What can hang from each mark
tozako: mevilo vobu
dapu: rodurat vobu
vobu: dapu lito rodurat
lito: mevilo vobu
mevilo: tozako
rodurat: mevilo vobu

Known rows, with every way that one mark hangs from another
{lito {mevilo tozako} vobu}: [-0.22  0.97  1.63  2.26  3.20 -0.76  0.33 -0.61  7.10 -1.16  1.38 -0.14
  3.93 -0.33  0.31 -3.18 -0.99  0.47  1.30]
{mevilo {tozako {vobu dapu lito rodurat}}}: [-3.24  0.77  2.40  1.43  1.27 -1.17  1.03  0.47  5.23 -1.03  1.25  1.93
  2.26 -0.80 -0.67 -0.71 -0.44  0.74  2.12]
{dapu {vobu rodurat}}: [-2.20 -0.88  0.26  2.97 -0.29  0.03  1.02  2.21  4.30 -1.29  3.36  1.08
  1.49  0.02 -0.14  0.09 -1.04  1.61  1.16]
{vobu dapu lito rodurat}: [-3.98 -0.60  0.38  2.44  0.81 -1.72  1.02  0.94  3.43 -2.88  2.77  1.06
  1.10 -0.10 -0.02  1.41 -0.83  1.41  0.60]
{tozako mevilo {vobu {dapu rodurat}}}: [-0.06  3.75  1.22  1.51  1.04 -0.49  0.99  0.68  4.72 -3.72  3.10  1.88
  0.76 -1.23 -1.79 -0.09  1.70  0.81  0.29]
{dapu {rodurat mevilo} {vobu lito}}: [ 4.01 -1.90 -1.11  2.55 -1.74 -2.64  1.64  2.54  4.05 -2.01  4.15 -2.60
  0.26  2.24 -1.93 -0.67 -0.75  2.18  1.26]
{tozako mevilo {vobu dapu lito}}: [-0.80  2.96  1.29  1.75  0.18 -2.23  0.21  0.41  3.71 -2.66  2.89  1.42
  3.81 -0.88 -1.70  0.07  0.85 -0.40  0.62]
{vobu lito {rodurat mevilo}}: [-0.72 -0.71  0.05  2.72 -0.34 -2.67  1.14  0.81  2.77 -0.64  2.46 -1.97
  1.37  2.02 -0.58  0.82 -0.98 -0.03  1.09]
{mevilo {tozako {vobu dapu lito}}}: [-0.53  1.34  2.04  1.17  0.86 -1.67  0.72  0.72  4.97 -1.64  1.86  1.14
  3.42 -0.59 -1.10 -1.28  0.01  0.90  1.40]
{tozako mevilo vobu}: [ 0.87  4.21  1.40  1.99  0.38 -0.80  0.00  0.60  3.96 -1.33  2.59  1.06
  3.92 -0.77 -1.76 -0.65  0.92 -0.99  0.69]
{mevilo {tozako {vobu {dapu rodurat}}}}: [ 0.23  2.07  1.98  0.97  1.76  0.02  1.58  1.09  5.95 -2.59  2.16  1.65
  0.40 -0.88 -1.19 -1.39  0.84  2.01  1.00]
{dapu {vobu lito}}: [ 1.62 -1.27 -0.47  2.68 -1.24 -2.06  0.45  2.43  3.90 -1.80  4.03 -0.55
  3.13  0.49 -1.21 -0.83 -1.25  1.81  1.17]
{rodurat {mevilo tozako} {vobu dapu}}: [-1.02 -1.10  1.35  0.62 -0.30 -1.87  2.69  0.09  4.67 -1.15  3.10  0.24
  3.30  1.17  0.15  0.13  0.04 -0.36  0.66]
{mevilo tozako}: [ 0.89  0.70  0.83  0.16  1.30 -0.59  0.96  0.74  4.61 -0.89  2.38 -0.02
  3.37 -0.15 -0.31 -1.51 -0.33  1.17  0.65]
{lito vobu}: [ 0.17  1.31  1.50  2.81  2.03 -0.76  0.04  0.49  4.03 -2.22  1.55 -0.07
  1.80 -0.50 -0.23 -0.81 -0.96  1.07  0.56]
{dapu {vobu lito rodurat}}: [-1.09 -1.94 -0.05  2.96 -0.87 -1.47  0.73  2.16  4.08 -1.26  3.35  0.24
  2.06  0.32 -0.82 -0.19 -1.65  1.68  1.79]
{rodurat mevilo}: [ 0.87  0.88 -0.11  2.51 -0.26 -1.55  1.26  1.21  2.88 -1.24  3.11 -1.95
  1.90  1.99 -0.31  0.54  0.07  0.12 -0.11]
{mevilo {tozako {vobu lito}}}: [ 2.18  1.58  1.92  1.27  0.54 -1.84  0.19  1.02  5.00 -0.28  1.64 -0.02
  4.16 -0.24 -1.75 -2.23 -0.50  0.22  2.03]
{dapu {vobu {lito mevilo} rodurat}}: [-1.96 -1.77 -0.67  4.32 -0.30 -1.69  0.76  1.79  5.91 -1.43  4.08  0.00
  3.05  0.78 -0.32 -1.06 -1.76  0.76  1.76]
{tozako mevilo {vobu lito}}: [ 1.90  3.30  1.07  1.81 -0.05 -2.40 -0.30  0.58  3.68 -1.42  2.62  0.23
  4.49 -0.50 -2.37 -0.91  0.30 -1.04  1.28]

Rows
[-2.48  2.50  1.84  2.66  1.86 -0.23  1.12  0.51  7.12 -1.83  2.65  1.70
  3.88 -0.31  0.04 -1.85  0.53 -0.10  0.82]
{lito {mevilo {tozako {vobu dapu}}}}
[ 0.09  0.44 -0.32  2.08  0.34 -1.26  2.22  1.35  3.66 -3.51  3.63 -1.05
 -1.35  1.58 -0.43  1.09  0.82  1.96 -0.55]
{vobu {dapu {rodurat mevilo}}}
[-0.28 -1.22  0.68  0.56  0.36 -2.56  1.46  0.13  3.89  0.53  1.59 -1.79
  2.36  1.72 -0.44 -0.65 -0.94  0.26  1.81]
{vobu lito {rodurat {mevilo tozako}}}
[ 0.15  2.74  1.63  2.77  1.50 -0.35  0.63  0.65  7.13 -0.54  2.44  0.49
  4.59  0.08 -0.58 -2.87 -0.04 -0.75  1.44]
{lito {mevilo {tozako vobu}}}
[-0.43 -1.48  0.34  2.63 -1.42 -3.64  2.00  0.81  3.32 -2.35  3.91 -0.63
  2.92  1.73 -0.49  1.31 -0.63 -0.69  0.54]
{rodurat mevilo {vobu dapu lito}}
[-1.30 -0.30  0.96  0.64  0.81 -1.00  1.81  0.23  4.19  0.54  1.58 -0.97
  1.77  1.47  0.04 -0.41 -0.38  0.34  1.22]
{vobu {rodurat {mevilo tozako}}}
[-4.37 -0.98  0.52  1.70  2.06 -1.74  1.46 -0.27  6.54 -1.93  2.55  0.91
  3.19  0.04  0.46 -1.02 -0.91  0.76  1.28]
{vobu dapu {lito {mevilo tozako}} rodurat}
[-1.63 -1.18 -0.07  3.27 -1.37 -0.70  1.65  2.03  3.66 -0.43  3.31 -0.73
  1.02  1.90 -0.13  0.57 -0.70  0.80  1.10]
{dapu {vobu {rodurat mevilo}}}
[ 0.56 -0.14  0.30 -0.03  1.05 -1.14  2.61  0.57  4.79 -2.34  2.74 -1.02
 -0.31  1.22 -0.36 -0.38  0.83  2.25  0.21]
{vobu {dapu {rodurat {mevilo tozako}}}}
[ 1.61  2.26  1.93  1.58  0.07 -0.97  1.26  0.74  4.54  0.55  1.68 -0.99
  3.05  1.35 -1.08 -1.52  0.38 -0.55  1.32]
{rodurat {mevilo {tozako vobu}}}
[-0.08  1.80  0.58  4.39  1.04 -1.79  0.87  1.47  6.63 -3.97  3.66  0.39
  1.00  0.12 -1.34 -1.02  0.09  0.78  0.96]
{tozako {vobu {dapu rodurat} {lito mevilo}}}
[ 3.09 -1.70  0.32  1.55  0.93 -2.93  1.60  0.34  7.80 -1.74  3.78 -0.50
  3.78  0.42 -1.37 -2.91 -1.44  0.14  2.14]
{dapu {rodurat {vobu {lito {mevilo tozako}}}}}
[-1.63 -0.40  0.12  1.39  1.62 -2.21  1.27  0.17  6.37 -2.46  3.22  0.04
  4.35  0.20  0.19 -1.57 -0.46  0.85  0.67]
{vobu dapu {lito {mevilo tozako}}}
[ 1.29  1.13  1.70  0.82  1.25 -1.52  1.26  1.03  5.79 -2.67  2.19  0.86
  1.02 -0.70 -1.79 -1.72  0.21  2.05  1.58]
{mevilo {tozako {vobu {dapu rodurat} lito}}}
[-1.86  3.96  1.51  1.78  0.62 -0.66  0.56  0.40  3.88 -2.75  2.83  2.16
  3.23 -1.05 -1.17  0.31  1.44 -0.32  0.12]
{tozako mevilo {vobu dapu}}
[-1.06  0.45  1.43  1.79  3.88 -0.47  1.36 -0.54  7.93 -3.57  1.84  0.66
  0.71 -0.76  0.08 -2.64 -0.26  2.29  0.84]
{lito {mevilo tozako} {vobu {dapu rodurat}}}
[-1.55  0.95  0.78  3.90  3.23 -0.56  1.02  0.22  6.72 -4.62  2.74  0.57
 -0.22 -0.43  0.12 -1.07 -0.33  2.06  0.16]
{lito mevilo {vobu {dapu rodurat}}}
[-2.00  0.31  1.62  3.31  1.43 -1.03  0.81 -0.12  3.63 -0.84  0.78 -1.10
  0.32  1.12  0.32  0.28 -0.99  0.26  1.17]
{lito {vobu {rodurat mevilo}}}
[ 1.25 -1.33  0.68  1.85  0.42 -3.04  1.17  0.17  6.94 -0.72  3.55 -0.19
  6.17  0.47 -0.73 -2.54 -1.63 -1.08  1.92]
{rodurat {vobu {lito {mevilo tozako}}}}
[-5.17  1.93  2.23  2.95  2.23  0.21  1.33  0.18  7.29 -1.32  2.07  2.48
  2.78 -0.50  0.35 -1.26  0.15 -0.25  1.46]
{lito {mevilo {tozako {vobu dapu rodurat}}}}
[ 1.30  1.32  0.75  3.18 -0.41 -2.38  1.47  1.54  4.05 -2.91  2.90 -1.10
 -0.54  1.46 -1.82  0.38  0.50  0.89  0.80]
{tozako {vobu {dapu {rodurat mevilo}} lito}}
[-5.59  0.05  2.16  2.37  3.80 -0.18  1.17 -1.09  7.29 -2.01  0.94  1.77
  2.12 -0.85  1.23 -1.63 -0.94  1.02  1.22]
{lito {mevilo tozako} {vobu dapu rodurat}}
